Every row comes from one small tree of marks. The marks that hang from a mark follow it in brackets, in the order of their numbers. Every link used is in the known rows. Which tree was each row made from?
In the rows, 128 means zero.
Known rows
k_601(k_47(k_171(k_791) k_205 k_926)): [113 116  82  52  62 120  75 122 109 139  87 149 146 160 133 209 184 108
 157 107 141 139 110  27 117 185]
k_601(k_47): [127 107 117 123 109 129 106  96 136 127  97 116 136 141 120 161 132 142
 172 122 123 105 118 118 122 142]
k_601(k_47(k_205(k_171) k_791)): [ 87 150  99  54  92 143  82 147  96 130  80 178 145 148 109 183 160 166
 223 150 147  82 129  28 163 164]
k_47(k_205 k_791 k_926(k_171)): [ 98 149  94  50 104 113  68 154  64 131 153 167 191 159 148 177 147 153
 168 153 141  89 161  54 121 174]
k_171(k_205 k_791): [156  91 104 163  96 104 120 174 108 121 117 102  86 130 120 135 181 110
 110 115 166 191 124  73 136 143]
k_926(k_205): [132 116 122 123 110 118 127 119 108 110 128 119 137 151 109 154 143 154
 134  77 144 138 137 127 141 118]
k_205(k_171 k_926(k_791)): [127 171 149 109 108 146 138 145 139 115 118 160 130  78 152 131 153 224
 203 117 141 104 151  97 145 125]
k_171(k_205): [134 107 112 148 100 120 108 151 114 102 129 127 113 131 111 128 154 115
 129 124 156 150 136 114 131 153]
k_205(k_926(k_791(k_171))): [133 152 158 140  97 149 152 155 140 104 139 123 127  64 159 108 117 171
 172 112 121 105 149 124 113 109]
k_601(k_171): [150 117 129 126 100 118 111 128 122 148 115 127 132 130 129 119 141 112
 164 132 130 119 122 139 101 128]
k_205(k_926(k_171)): [125 157 168 111 125 127 103 127 121 107 160 136 161 106 154 140 139 193
 168 147 139  85 188 121 107 135]
k_171(k_205(k_926(k_791))): [145 145 123 136  94 114 114 156 116  82 144 118 115  90 130 131 178 176
 170  89 160 139 151  92 130 157]
k_47(k_791(k_171) k_926): [117 125 110 116  85 146 105 157 117 122 111 150 145 143 167 120  91 106
 154 165 114  96 148  87 106 139]
k_601(k_47(k_926) k_171): [140  96  98 112  66 119  71  73 137 149  66 127 170 159 137 169 144 118
 199 124 127  94 118 117  75 165]
k_926(k_171 k_205 k_791): [166 125 140 118 108 105 111 141  77 110 169 116 158 123 131 170 158 233
 160  56 130 130 161 127 114  95]
k_791(k_171(k_205) k_926): [148 127 107 202  70 162 124 167 139  88 142 129 132  79 130  98 123  75
 137 163 118 119 156 126 111 156]
k_205(k_171(k_791) k_926): [127 155 151 119 117 145 137 155 143 122  89 147 102  99 149 133 164 187
 164 145 157 128 152  63 154 131]
k_601(k_47 k_171(k_205(k_926) k_791)): [163  98 120 144  53 101  77 125 130 113  71  92 105 123 129 159 207 132
 207 112 178 141 143  62 100 168]
k_205(k_171): [120 138 137 117 117 155 133 143 133 131 108 165 126 115 122 126 126 164
 156 148 138 119 140 117 143 126]
k_47(k_926): [114 122 104 113 118 126 116 110 134 133 113 144 151 142 145 145 123 119
 131 132 128 119 133 121 116 155]
k_926(k_791): [153 135 125 135 123 121 132 135 118 127 140 122 124 112 142 132 150 161
 141  92 117 136 121 123 126 111]
k_791(k_171): [130 123 146 149 106 155 144 152 133 125 128 133 129 104 138 105  94 117
 132 143 113 112 134 138 113 114]
k_601(k_47(k_926(k_205)) k_171(k_791)): [164  73  87 123  55  96  81  93 114 140  44 100 144 180 129 202 188 145
 185  75 150 140 119  80  99 139]

Which tree is each row?
[121 156 118  74  76 119  59 175 108  71 145 163 123 141 149 130 172 125
 172 145 164 124 176  47 111 188]  k_47(k_171(k_205(k_926)) k_791)
[111 119 110 100  92 144 113 115 123 112  89 178 159 154 113 169 137 184
 167 102 151 121 158 109 150 137]  k_47(k_926(k_205(k_171)))
[152 116 136 147  78 139 153 156 106 105 136 114 133 107 126 134 126 176
 147  60 125 134 139 134 127  84]  k_926(k_205 k_791(k_171))
[140 169 107 171  97 156 118 163 131 102 129 133 141 100 168  97 104  82
 158 188  89  94 155  94 107 135]  k_47(k_791(k_171 k_926))
[140 110  93  80  58 116  39 146  99  97 119 145 120 180 129 160 165 112
 187 138 143 126 144  43  96 187]  k_601(k_47(k_171(k_205) k_791))
[146 134 129 119  98 139 136 147 101 111 113 155 127 119 114 159 161 224
 175  60 143 136 145 110 158  95]  k_926(k_205(k_171) k_791)
[141 126 124 147  92 106 114 166 122  94 113 110  91 108 133 134 188 132
 139 125 180 170 148  61 137 155]  k_171(k_205(k_926) k_791)
[111 115  96 101  63 148 117 125 107 130 100 143 167 106 130 177 133 152
 190  94 116  90 114  87 120 154]  k_601(k_47(k_205 k_926(k_791(k_171))))
[140 112 117 143  73 136 101 199  92 100 131 132 113 136 133 107 117  95
 152 160 142 131 152  80 118 142]  k_47(k_791(k_171(k_205)))
[145 120 128 129  99 130 134 159 112 126  88 137 101 138 113 162 167 187
 142  90 162 166 145  80 171 101]  k_926(k_205(k_171(k_791)))
[169 137  91 165  76 117  95 173 129 104 136 130 103 107 142 135 199  60
 119 137 126 183 140  66 101 174]  k_47(k_171(k_205 k_791(k_926)))
[128 152 108 158 100 149 123 127 133  91 111 158 149 114 118 145 151 163
 171 123 123 111 162 121 155 131]  k_791(k_926(k_205(k_171)))
[ 88 135 114  79  96 161 108 122 116 133  86 174 148 124  95 183 157 174
 202 131 152  94 125  79 163 158]  k_601(k_47(k_205(k_171)))
[165  87 106 117  59 116  75 146 119 114 102 119  94 151 120 171 193 101
 150 110 149 175 131  50 106 170]  k_601(k_47(k_171(k_205 k_791)))
[120 130 153 148  74 155 122 157 134  77 130 131 124  86 133 102 126 123
 158 140 160 122 168 112 118 156]  k_791(k_171(k_205(k_926)))
[141 101  85 114  78 105  98  75 106 110  93 112 159 154 124 205 163 194
 186  39 125 119 122 102 117 133]  k_601(k_47(k_926(k_205 k_791)))
[148 162 160 112 125 120 113 141 108 114 168 130 159  84 165 143 153 228
 180 110 128  91 172 115 100 127]  k_205(k_926(k_171 k_791))
[133 143 126 187  90 158 135 136 135  86 129 126 150  92 125 120 120 110
 144 117 108 113 154 142 124 114]  k_791(k_171 k_926(k_205))
[135 117 112  82  97 108  70 137  65 109 144 145 182 180 151 179 135 191
 168 113 140  97 180  84 109 138]  k_47(k_791 k_926(k_171 k_205))
[151 143 129 159 115 120 103 122 104  96 170 129 180 122 134 159 148 170
 156 115 114 102 185 137 110 131]  k_791(k_926(k_171 k_205))
[149 112  90  95  61 114  79 152 107 107 141 160 131 132 141 147 172 125
 146  88 138 155 140  89  93 177]  k_47(k_171(k_205) k_926(k_791))
[ 93 148 116  91  92 149 116 189  86 117 135 152 139 124 134 128 118 109
 152 156 136 105 130  66 144 136]  k_47(k_205 k_791(k_171))
[131 134 104  65  86 128  57 122 114 118 108 147 130 182 148 161 141 121
 188 142 113  99 134  59  96 158]  k_601(k_47(k_171 k_791))
[111 123  86  85  96 106  86 125  92 104 108 141 155 182 136 167 140 150
 154 100 142 121 149  73 135 142]  k_47(k_791 k_926(k_205))
[160 130  89 154  83 116  44 143  88  84 143 124 161 134 146 161 173 141
 210 172 117  83 182  61  88 184]  k_601(k_47(k_791(k_926(k_171(k_205)))))
[161 138  98 179 112 112 136 135 125 107 116  99 120 117 132 153 179 123
 127  96 125 161 135  91 144 119]  k_171(k_791(k_926(k_205)))
